Each row was made from one walk, in order. Every step used is in the known rows, and no mark comes twice. Write each row's walk.
(in the rows, 128 means zero)
Known rows:
rilif gegu volu kagem tivi beso: [ 88 143  79 214 163 194 190 102 142 127 183 182  85 174 154 141 142 107
 153 125 135 134  89 140 184  88]
volu kagem tivi: [ 97 159 118 180 109 178 181 113 162 114 139 163 116 159 139 156 153  85
  89 114 124 114 122 170 164 108]
belu tivi: [129 137 154 130 141 152 136 158 139 133 144 112 125  96 115 164 123 113
  68 147 131 116 114 116 134 152]
volu kagem tivi beso: [102 165 118 177 126 178 169  81 164 136 184 164 108 171 147 132 149  77
 111 108 114 145 123 170 181 122]
tivi kagem volu gegu: [124 156 142 126 141 153 116 143 187 110 110 140 119 153 134 137 162  64
  63 117 118 152 163 128 137 134]
belu tivi kagem volu: [118 173 167  93 144 154 140 156 191 115 119 143 134 115 101 143 130  87
  69 131 124 152 159 130 155 123]
tivi kagem volu: [ 98 158 153 126 134 148 139 142 205 124 105 146 127 143 118 142 145  75
  85 132 123 144 158 141 151 113]
belu tivi beso rilif gegu: [132 127 101  93 168 138 127 158 131 162 163 125  89 123 128 139 103 108
 158 177  92 164 103  97 164 158]
kagem volu gegu rilif belu tivi: [130 160 181  71 111 119  82 190 138  98  95  89 131 115 122 144 170  96
  65 132 126  62  97 125 137 154]
volu kagem tivi beso rilif gegu: [ 98 150  63 147 135 163 169 111 154 142 157 181  81 186 154 130 135  81
 178 143  87 165 113 147 194 114]
rilif belu: [ 84 133 155 139 105 127 105 154 149 135 111  91 122 116 121 151 140 111
  89 158 115  57  92 125 138 152]
gegu volu belu tivi beso rilif: [143  96  43 121 168 154 140 155 108 172 220 153 122 129 159 160 115 101
 105 159 121 173  87 102 161 181]
rilif beso: [ 96 129 153 124 148 156 123 155 145 129 122 110  94  95 113 179 129 113
  85 151 103  89 125 144 120 137]
rilif gegu: [ 99 114 123 157 147 141 149 157 145 126 103 123  94 129 127 157 133 111
 122 166 134  99 103 110 134 116]
gegu rilif beso: [ 97 140 168 112 151 131 121 174 139 122  85  96 103  94 102 185 148 109
 105 166 111  67 112 146 113 117]
gegu volu kagem tivi: [ 89 144  92 217 125 202 188 119 153 114 162 174 114 152 152 167 149 105
  91 114 145 114 101 150 164 107]
tivi beso rilif gegu volu: [108  92  63 164 174 156 134 153 132 171 176 136  80 143 156 146 116 117
 170 175 114 158  78  88 162 143]
beso volu: [116 117 132 185  87 141 111 145 157 133  72 110 142 118 129 155 125 117
  70 158 121 118 119 130 104 148]
kagem tivi beso: [114 147 157 163 142 159 152  89 167 150 167 131  92 149 142 125 145  85
 112 113 113 148 125 135 172 120]
tivi kagem volu belu: [104 141 103 114 131 132 155 147 184 119 108 174 142 162 131 146 155  57
  71 133 132 142 161 152 150 105]
kagem tivi: [106 140 154 166 122 160 165 119 166 127 124 131 102 135 137 149 150  90
  95 120 126 121 124 133 155 106]
rilif gegu volu belu tivi kagem: [113 133  61 141 199 155 175 179 126 117 124 178 121 124 113 171 121 107
 109 175 150 131 107  93 139  87]
kagem tivi beso volu gegu: [146 140 134 186 108 158 101  94 153 133 116 125 108 157 158 115 150  90
  84 104  97 166 130 130 125 149]
gegu volu: [104 103 116 200 147 172 147 150 144 142 155 122 117 118 142 173 135 120
  80 146 150 108  90 106 134 142]
gegu rilif: [116 130 157 146 133 121 135 159 146 132  94 101 127 119 121 166 155  94
 100 159 142  83 100 127 123 124]
beso volu gegu rilif belu: [121 138 148 148  77 104  52 174 128 110  24  75 147 123 126 145 164 112
  80 165 109  54  77 120  83 159]
rilif gegu volu belu tivi beso: [128 106  62 148 192 156 162 155 103 144 192 158 105 132 143 155 118 117
 118 159 150 131  80  96 155 126]

Which walk is each row?
[ 96  99  99 197 163 165 156 164 133 129 128 133  94 125 137 167 130 131
 122 164 154  98  80  92 137 107]
rilif gegu volu
[ 97 128 121 106 117 119  85 139 146 178 160  94 110 137 138 129 128 100
 138 166  75 116  90 118 163 191]
tivi beso rilif belu
[104 112  75 171 169 168 163 130 145 161 171 156  64 159 162 133 128 108
 183 148 106 173  90  95 187 109]
kagem tivi beso rilif gegu volu
[ 82 168  97 126  94 148 129 110 155 152 165 149 105 173 148 123 143  84
 150 133  69 124  99 162 196 152]
volu kagem tivi beso rilif belu
[128 108  74 133 187 161 134 164 119 164 189 133  87 120 140 149  99 129
 159 176 114 168  79  78 165 155]
belu tivi beso rilif gegu volu
[ 85 119  60 209 150 183 174 154 131 114 146 164 109 147 142 175 131 124
 118 161 155  93  79 129 146 109]
rilif gegu volu kagem
[118 173 158 116 162 152 135 150 166 130 117 129 135 102  91 158 118  98
  79 158 116 143 138 114 134 131]
belu tivi kagem
[116 163 184  90 136 111  89 154 130 147 133  74 126 104 102 136 140 113
 115 164 114  71  73 123 150 159]
gegu rilif belu tivi beso
[125 154 105 105 162 138 151 158 145 129 119 158 146 121 106 162 129  78
  64 158 126 139 140 125 132 120]
volu belu tivi kagem
[132 154  99 130 123 132 128 159 148 120  63 155 170 120 102 156 116  94
  59 168 117 149 144 132 104 127]
beso volu belu tivi kagem
[100 159 111 206  67 170 155 113 164 108  83 165 139 155 137 148 141  99
  79 122 114 125 127 175 134 113]
beso volu kagem tivi
[135 122 103 117 140 137 153 160 123 128 144 139 138 116 130 171 131  94
  53 149 139 111 116 127 131 146]
volu belu tivi
[ 96 198 199  58 123 110 105 185 178 108  63 112 144 112  82 137 154  92
  98 155 115  78 118 134 153 112]
gegu rilif belu tivi kagem volu
[113 120 108 121 110 111 115 183 121 113  31 126 137 111 112 184 148 102
  85 173 111  73 114 161  83 114]
gegu rilif beso volu belu
[ 93 186 179  73 120 135 104 170 183 115 100 123 137 111  89 135 134  97
  77 144 106 103 133 132 161 131]
rilif belu tivi kagem volu
[110 147  96 193  92 161 115 105 154 143 133 141 147 155 135 137 124 102
  85 146 108 137 114 169 126 167]
tivi beso volu kagem
[142 130 112  91 137 143 143 138 147 139 191 152 128 143 145 134 138  75
  65 116 132 151 134 145 171 157]
kagem volu belu tivi beso
[ 89 142 169 124 109 104 104 172 143 129  75  80 130 115 112 155 159 106
 109 171 127  35  73 127 129 132]
gegu rilif belu
[106 157  86 149 119 168 159  97 162 154 182 169 102 179 156 135 141  72
 138 124  84 176 124 163 190 148]
volu kagem tivi beso rilif
[ 91 121 119 111 100 120  96 171 147 156 112  98 116 123 134 151 133 104
 119 175  88  88  89 116 147 175]
beso rilif belu
[140 133 117  96 153 144 115 143 141 176 190 113 110 117 132 142 109  99
 114 160  91 174 116 108 161 190]
belu tivi beso rilif
[149 120 120 178 116 146  76 115 140 146 125 104 124 143 150 127 137  99
  70 136 104 155 118 121 102 185]
tivi beso volu gegu
[108 160 184  94 122 111 104 185 129 122  89  77 138  89  96 159 146 118
  94 172 125  41  76 119 131 143]
gegu rilif belu tivi
[118 108  99 126 109 133 157 153 157 120 128 156 130 157 153 154 159  71
  59 123 145 112 133 151 154 131]
kagem volu belu
[139 162 172  86 148 117  66 155 114 133 141  70 123 113 121 133 154 103
  95 149 109  78  75 107 132 177]
volu gegu rilif belu tivi beso
[140 118 118 185  97 144  90 147 141 119  79 107 134 131 145 151 141 106
  49 143 116 126 119 116  86 171]
beso volu gegu
[147 127 135 167 101 121  86 163 135 112  43  96 141 128 134 155 158 100
  70 156 125 102 103 121  78 152]
beso volu gegu rilif
[139 150 146 127 103 133  43 142 122 137 123  81 136 113 127 120 123 123
  66 145  87 112  93 110 109 202]
rilif belu tivi beso volu gegu
